Known rows, with every step that occurs
V > R: 0  2  -4  0  4  -5  6  3  10  -7  1  1  -2  3  14  -3  0  -19  15  -4  13  -2  -1  -1  -1  -3  3  6  -3  8  -7  2  -10  0  -5  1  10  9  0  -4  -11  -9  5  5  -5
F > V > X: 5  11  -1  0  -18  13  1  -9  -38  -9  2  -3  -15  -18  -15  19  -3  16  11  2  13  -13  16  -5  10  9  4  1  21  8  4  5  7  -2  1  -32  8  -17  -7  -2  -9  4  17  9  -20
P > V > R > G: -9  -8  -9  -1  10  -3  11  8  43  -14  -1  -5  8  -2  -13  -3  2  -9  14  3  27  -4  -4  -27  20  -14  11  15  4  26  -13  12  -7  4  4  -2  14  10  -5  0  -32  7  -3  -3  0
X > V: -17  -4  -2  -4  -5  0  1  -1  16  -8  -4  0  -2  2  5  0  6  -6  -2  7  37  8  -4  -7  -6  6  -9  -11  -9  6  4  2  4  3  3  2  0  14  0  5  -3  12  12  -6  -3
W > G > F > V > P: -2  -24  -11  -16  36  13  0  -1  31  4  2  1  -20  -11  -11  -19  4  34  6  2  13  -16  23  -23  8  -1  -5  30  44  7  4  -11  -2  3  6  -41  13  -29  -16  -7  -22  2  15  16  -7
F > V > R > G > W: 5  -5  -5  -1  16  -12  13  11  27  -19  -2  -4  -19  0  19  -2  2  -14  23  6  65  -12  -2  -22  -10  -7  8  35  21  16  3  15  9  6  8  -29  17  32  -8  4  -44  11  -13  -1  -9
F > V > X > K > W: 35  10  5  11  -27  29  -3  5  -65  -14  5  -2  8  -21  -15  -1  1  35  5  -5  -22  -20  12  -8  16  11  12  -2  14  -3  -7  -1  -12  -11  -3  -43  6  -22  -6  2  -5  8  17  19  -5
K > W > G > F > V: 21  -8  -7  -6  23  12  1  10  1  -6  4  1  -10  -5  -14  -28  15  38  8  -9  2  -14  7  -19  -5  9  -4  31  32  -4  1  -14  -11  -2  11  -41  20  -13  -10  -2  -15  13  7  13  1
P > V: -10  0  1  2  6  11  -2  -3  1  -1  -3  -4  6  -11  -28  -1  3  12  2  3  11  0  2  -8  16  -5  2  -3  2  16  -8  7  -2  -3  1  1  4  -13  -2  -3  -10  2  10  -4  -1
P > V > X > K > S: 13  0  -6  5  -25  26  -9  7  -58  -4  -5  -5  19  -31  -10  -11  -13  37  5  -4  -37  -16  14  -11  43  2  7  4  11  18  -15  17  -14  -4  -9  -13  0  -69  -5  -1  -18  0  17  9  -6
X > K > S: 15  -4  -4  2  -11  2  -8  22  -37  3  -5  0  12  -11  21  -29  -10  11  5  -8  -37  -13  5  -1  19  1  3  6  -1  1  -7  3  -18  0  -8  -4  -4  -37  -1  0  -5  -13  1  8  5
K > W: 13  8  8  4  -9  9  3  11  -13  -7  6  -1  9  -7  -13  -6  6  17  0  -6  -16  -2  -4  -5  -3  4  3  0  -5  -3  -7  -1  -16  -7  3  -3  6  11  -1  2  7  12  -3  2  0
F > V > X > K: 20  6  -3  9  -16  21  -5  -6  -49  -6  1  -2  -1  -16  -1  6  -5  21  2  1  -3  -20  15  -6  24  6  10  -1  20  2  -1  2  5  -5  -5  -40  2  -33  -5  -3  -12  -2  20  17  -7
X > V > R: -16  -1  -6  -3  1  -6  7  2  21  -15  -2  0  -5  6  20  -4  5  -21  9  4  48  5  -3  -5  -5  4  -7  -5  -13  12  -4  4  -6  3  0  3  9  25  0  2  -17  6  13  -1  -6
K > W > G > R: 25  -21  -3  0  15  11  -3  11  1  -3  1  1  10  2  11  -38  21  10  -1  -2  7  -1  -18  -5  -20  -7  -8  28  13  -11  0  -8  -16  -6  11  -1  19  22  -3  21  -26  26  -5  6  9
W > G > R > V: 23  -25  -13  -6  17  7  -1  -1  8  9  1  8  7  -6  18  -29  15  10  2  2  -6  -5  -11  10  -11  -12  -8  34  20  -6  5  -6  17  5  13  -1  18  7  -4  12  -29  2  -4  5  9
P > V > R > G > W > K > S: -16  -7  0  -2  13  -8  9  34  17  -13  -8  -9  -10  -19  -9  -13  -13  5  34  4  52  -10  -6  -23  4  -17  2  41  1  43  -10  35  -11  6  -2  3  24  2  -4  7  -44  -4  -17  -9  -28
K > S: -1  4  -2  -6  -6  -4  -3  15  -25  1  -4  1  0  -16  12  -21  -7  7  9  -8  -20  -6  5  -1  7  4  -3  9  2  7  -2  8  -16  4  -3  2  2  -18  -3  1  -3  -12  2  1  -1
G > F: 2  -8  -10  -9  13  -3  -2  2  11  2  3  3  -7  6  -11  -3  0  14  0  -6  -9  -6  4  -11  6  5  -6  13  13  3  -1  -4  8  1  2  -11  6  -31  -2  -6  -3  0  -1  4  -2
W > G > R: 13  -30  -12  -6  22  2  -4  0  18  4  -3  3  0  8  19  -26  16  -8  1  5  24  1  -15  -4  -17  -10  -10  28  17  -7  8  -3  2  1  9  3  13  10  -4  18  -30  12  -5  3  6
F > V > P: -12  4  5  -7  5  13  3  -4  1  0  2  -2  -17  -22  -11  -3  -4  17  7  3  18  -14  20  -9  15  -3  5  0  20  13  2  -3  -4  -4  -3  -28  6  2  -10  -7  -4  -5  19  13  -15
R > G > F > V > X > K > S: 23  -12  -21  -9  -12  7  -1  19  -30  -9  0  -2  -7  -21  4  -16  -12  40  13  -8  -30  -32  18  -35  37  11  12  34  38  11  -2  11  2  6  0  -50  8  -73  -12  0  -23  0  0  23  -11
P > V > R > G > F: -8  -14  -19  -7  23  -4  9  10  53  -13  1  -3  2  3  -20  -2  3  5  12  -3  18  -10  -1  -35  24  -9  6  30  16  29  -13  11  1  3  5  -12  18  -22  -5  -6  -31  7  -5  2  -1
X > V > F: -24  13  6  -10  6  -4  7  -3  12  -15  -6  0  -7  -3  3  3  10  11  0  10  60  9  5  -6  1  2  -5  -6  -3  3  -1  1  13  3  15  -4  5  7  -1  0  -8  -4  3  2  3

Rows
16  -7  -5  -11  27  1  5  -1  11  3  -1  9  2  -9  16  -25  20  26  6  4  22  -3  -2  9  -6  -16  -3  36  27  -8  0  -4  23  4  25  -8  21  -7  -4  7  -34  -14  -7  13  14
W > G > R > V > F
-6  -4  2  -3  16  -13  12  21  24  -15  -2  -6  -29  -6  3  8  -5  -15  27  8  79  -13  -4  -17  -21  -13  7  35  9  26  3  19  7  4  1  -27  26  37  -5  5  -36  -3  -18  -3  -32
F > V > R > G > W > K
30  -18  -16  -3  -4  18  0  -8  -13  4  3  5  7  -13  9  -8  9  26  3  2  -13  -7  -3  7  -1  -7  -6  31  32  -3  6  2  19  4  14  -11  19  -16  -5  12  -33  12  5  10  -2
W > G > R > V > X
-3  -15  3  -1  11  -9  7  17  35  -7  -3  -7  -14  0  -8  13  -8  -1  9  14  45  0  -11  -11  -19  -13  1  30  1  13  7  18  17  4  4  -5  9  21  0  14  -20  12  -33  -10  -25
R > G > W > K
14  -26  -10  -11  19  17  2  -2  26  12  4  5  3  -18  12  -26  10  24  -2  6  -2  -10  1  1  1  -19  -6  34  28  3  3  -6  8  2  10  -4  17  -3  -9  8  -26  5  4  13  2
W > G > R > V > P
-3  -7  -3  -5  5  -18  9  38  11  -11  -5  -5  -13  -12  20  -9  -14  -8  30  2  37  -8  -8  -15  -14  -11  2  45  -2  28  -3  30  -8  8  -3  0  19  12  -3  10  -34  -8  -26  -6  -28
V > R > G > W > K > S
33  -21  -19  0  13  21  -7  -2  -20  -6  1  0  -6  -4  1  -8  3  41  3  -2  -10  -21  19  -17  18  8  2  30  44  -4  2  -6  8  3  3  -52  9  -65  -10  -4  -28  5  19  21  -4
W > G > F > V > X > K
-26  -7  1  -9  -5  11  3  0  33  -4  -1  -3  -2  -10  -3  -1  -1  7  -5  13  34  3  8  -14  8  0  -7  -9  -2  13  0  0  -2  0  -1  -1  -1  9  -6  2  -2  12  18  2  -8
X > V > P
-13  -11  0  2  19  -4  12  20  43  -15  -4  -9  -6  -6  -19  12  -5  -3  22  12  71  -2  -10  -19  -5  -22  5  31  0  37  -8  30  4  0  1  -2  22  19  -1  6  -43  7  -19  -12  -27
P > V > R > G > W > K
-9  -19  -9  -4  8  -13  14  12  55  -25  -5  -6  -7  11  30  1  5  -22  12  15  85  5  -12  -24  -18  -3  -4  25  -2  14  3  19  14  6  12  -5  10  38  -3  11  -43  29  -17  -10  -6
X > V > R > G > W
-11  -14  -10  -20  18  2  7  7  47  -5  5  -3  -21  -14  -18  -5  -2  24  7  2  11  -21  19  -39  22  -2  7  27  37  16  2  -2  7  5  5  -41  12  -21  -15  -6  -14  8  -2  16  -15
R > G > F > V > P
61  -15  -17  2  -9  34  -2  9  -24  -2  11  6  29  -14  -9  -15  6  71  0  -10  -75  -17  8  -4  13  6  4  32  33  -13  -8  -9  3  -2  9  -39  13  -60  -5  -3  -17  11  4  20  10
R > V > X > K > W > G > F
9  -15  -19  -8  41  -1  4  5  26  -6  1  3  -22  6  10  -23  11  7  19  -7  30  -16  10  -18  -1  1  -3  36  32  8  -1  -8  -6  5  6  -33  23  -17  -9  -9  -34  -7  14  13  -5
W > G > F > V > R
-4  -4  11  3  8  -2  0  9  2  0  -2  -5  -16  -4  -8  11  -8  5  8  9  44  1  -6  8  -22  -9  -6  15  -5  12  4  16  14  -3  -1  -1  8  9  2  6  -12  -1  -15  -8  -26
G > W > K
-2  -10  -14  -12  18  -8  5  9  32  -7  2  -1  -19  -1  -13  -6  4  10  8  -1  16  -18  6  -33  11  3  5  28  29  8  5  -2  12  7  9  -38  12  -15  -10  -2  -13  6  -7  8  -6
R > G > F > V
-3  10  -4  -3  9  -3  7  3  -4  -9  1  1  -17  -5  11  -6  2  -14  20  -4  34  -13  8  -3  1  1  6  5  8  15  -4  2  -10  -2  -5  -22  16  11  -5  -7  -17  -14  14  8  -13
F > V > R
-11  -4  -5  -13  17  11  1  -3  14  2  5  0  -25  -16  -24  -6  -3  30  7  -2  14  -19  24  -20  18  4  0  17  32  19  1  -4  2  -3  1  -38  10  -31  -13  -12  -6  -4  17  18  -19
G > F > V > P
46  -8  0  0  17  19  1  14  -17  -2  4  8  26  -14  16  -44  25  44  -2  -3  -13  -12  -5  9  1  -14  7  33  21  -21  -10  -11  4  -5  20  -19  22  -8  -2  11  -33  -4  -10  23  27
X > K > W > G > R > V > F
-3  -1  -7  -6  18  0  -1  0  -1  -3  3  1  -23  -4  -17  -1  5  16  7  -5  15  -18  12  -11  7  8  -2  15  25  7  3  -6  9  0  2  -33  12  -32  -7  -9  -6  -8  8  11  -9
G > F > V
2  -10  -11  -4  3  -12  12  14  40  -13  1  -1  3  5  17  -2  0  -20  12  -1  17  -2  -6  -21  2  -9  10  20  2  9  -6  6  -5  9  1  -5  9  21  -2  3  -20  4  -14  1  2
V > R > G
22  -2  -15  -6  -12  15  -9  11  -62  -6  0  2  -7  -26  1  -15  -10  43  13  -13  -34  -32  25  -19  32  17  2  23  33  11  -4  7  -2  2  -7  -48  9  -90  -10  -6  -16  -12  19  24  -13
G > F > V > X > K > S
-9  3  -3  4  11  6  5  1  8  -9  -1  -3  7  -7  -13  -5  4  -7  16  -1  24  -4  2  -9  18  -9  5  1  1  25  -16  8  -13  -2  -2  0  13  -3  -1  -7  -22  -6  14  -1  -5
P > V > R
50  -18  -14  4  -4  30  -5  11  -19  -11  6  0  20  0  -6  -13  7  56  -6  -8  -48  -12  5  -17  12  9  2  28  27  -15  -6  -9  -9  -5  6  -31  8  -57  -5  3  -19  24  7  19  7
V > X > K > W > G > F
9  -19  -14  -10  34  4  -2  0  17  0  -1  3  -19  3  -5  -18  11  22  7  -2  20  -14  11  -15  0  5  -7  31  36  -1  8  -10  3  6  9  -36  13  -22  -9  -7  -21  -1  7  10  -1
W > G > F > V
37  4  -5  5  -16  28  -4  6  -54  -15  8  0  3  -16  -22  -6  1  52  2  -11  -33  -26  14  -16  23  16  9  10  29  0  -7  -4  -3  -11  0  -55  13  -52  -7  -4  -10  10  17  25  -10
G > F > V > X > K > W
39  -13  -14  3  28  14  0  22  0  -13  5  3  1  1  10  -41  15  27  15  -13  -7  -23  7  -18  6  3  5  36  26  -5  -10  -14  -26  -4  1  -46  24  -24  -7  -5  -31  -3  12  24  7
X > K > W > G > F > V > R
0  -20  -16  -11  15  -9  4  11  46  -6  3  0  -5  9  -6  -3  1  11  1  -1  -5  -6  -2  -29  6  0  1  27  17  4  1  2  11  9  8  -13  5  -18  -4  2  -10  11  -19  3  1
R > G > F
-1  1  -12  -8  23  -4  5  4  4  -8  3  4  -25  -1  1  -6  2  -1  21  -10  27  -19  12  -13  8  5  1  20  22  18  -4  -2  0  0  0  -32  21  -23  -7  -14  -20  -15  13  16  -11
G > F > V > R
38  -11  -6  -1  7  14  1  10  -4  4  6  7  18  -11  8  -36  20  27  4  -5  -21  -8  -13  5  -14  -9  -5  34  16  -12  0  -9  -3  -3  16  -3  24  12  -4  14  -23  15  -5  8  12
K > W > G > R > V
28  2  2  -7  20  11  7  8  -3  -6  4  8  12  -18  2  -33  25  40  7  -2  2  -6  -5  8  -9  -12  -1  35  22  -13  -6  -10  6  -2  27  -12  28  6  -5  10  -29  0  -10  16  16
K > W > G > R > V > F
2  7  2  -8  -8  15  5  -2  11  11  6  4  4  -25  -11  -2  -5  31  3  0  -29  -11  14  5  15  -9  4  8  11  10  -4  -2  5  1  1  -9  4  -7  -6  -9  0  -9  8  9  -7
R > V > P
29  -3  -9  -5  4  24  0  1  -22  -14  5  1  -11  -12  -23  -8  10  49  10  -8  -10  -16  14  -20  3  14  -3  29  43  1  1  -6  -5  -3  13  -49  20  -33  -11  -1  -20  20  16  16  -9
K > W > G > F > V > X
12  -26  -15  -9  29  1  -2  5  30  0  0  3  -6  13  3  -13  8  20  0  -1  -5  -3  3  -14  -5  2  -10  29  25  -5  4  -10  2  6  8  -13  7  -31  -5  -1  -17  5  0  5  5
W > G > F
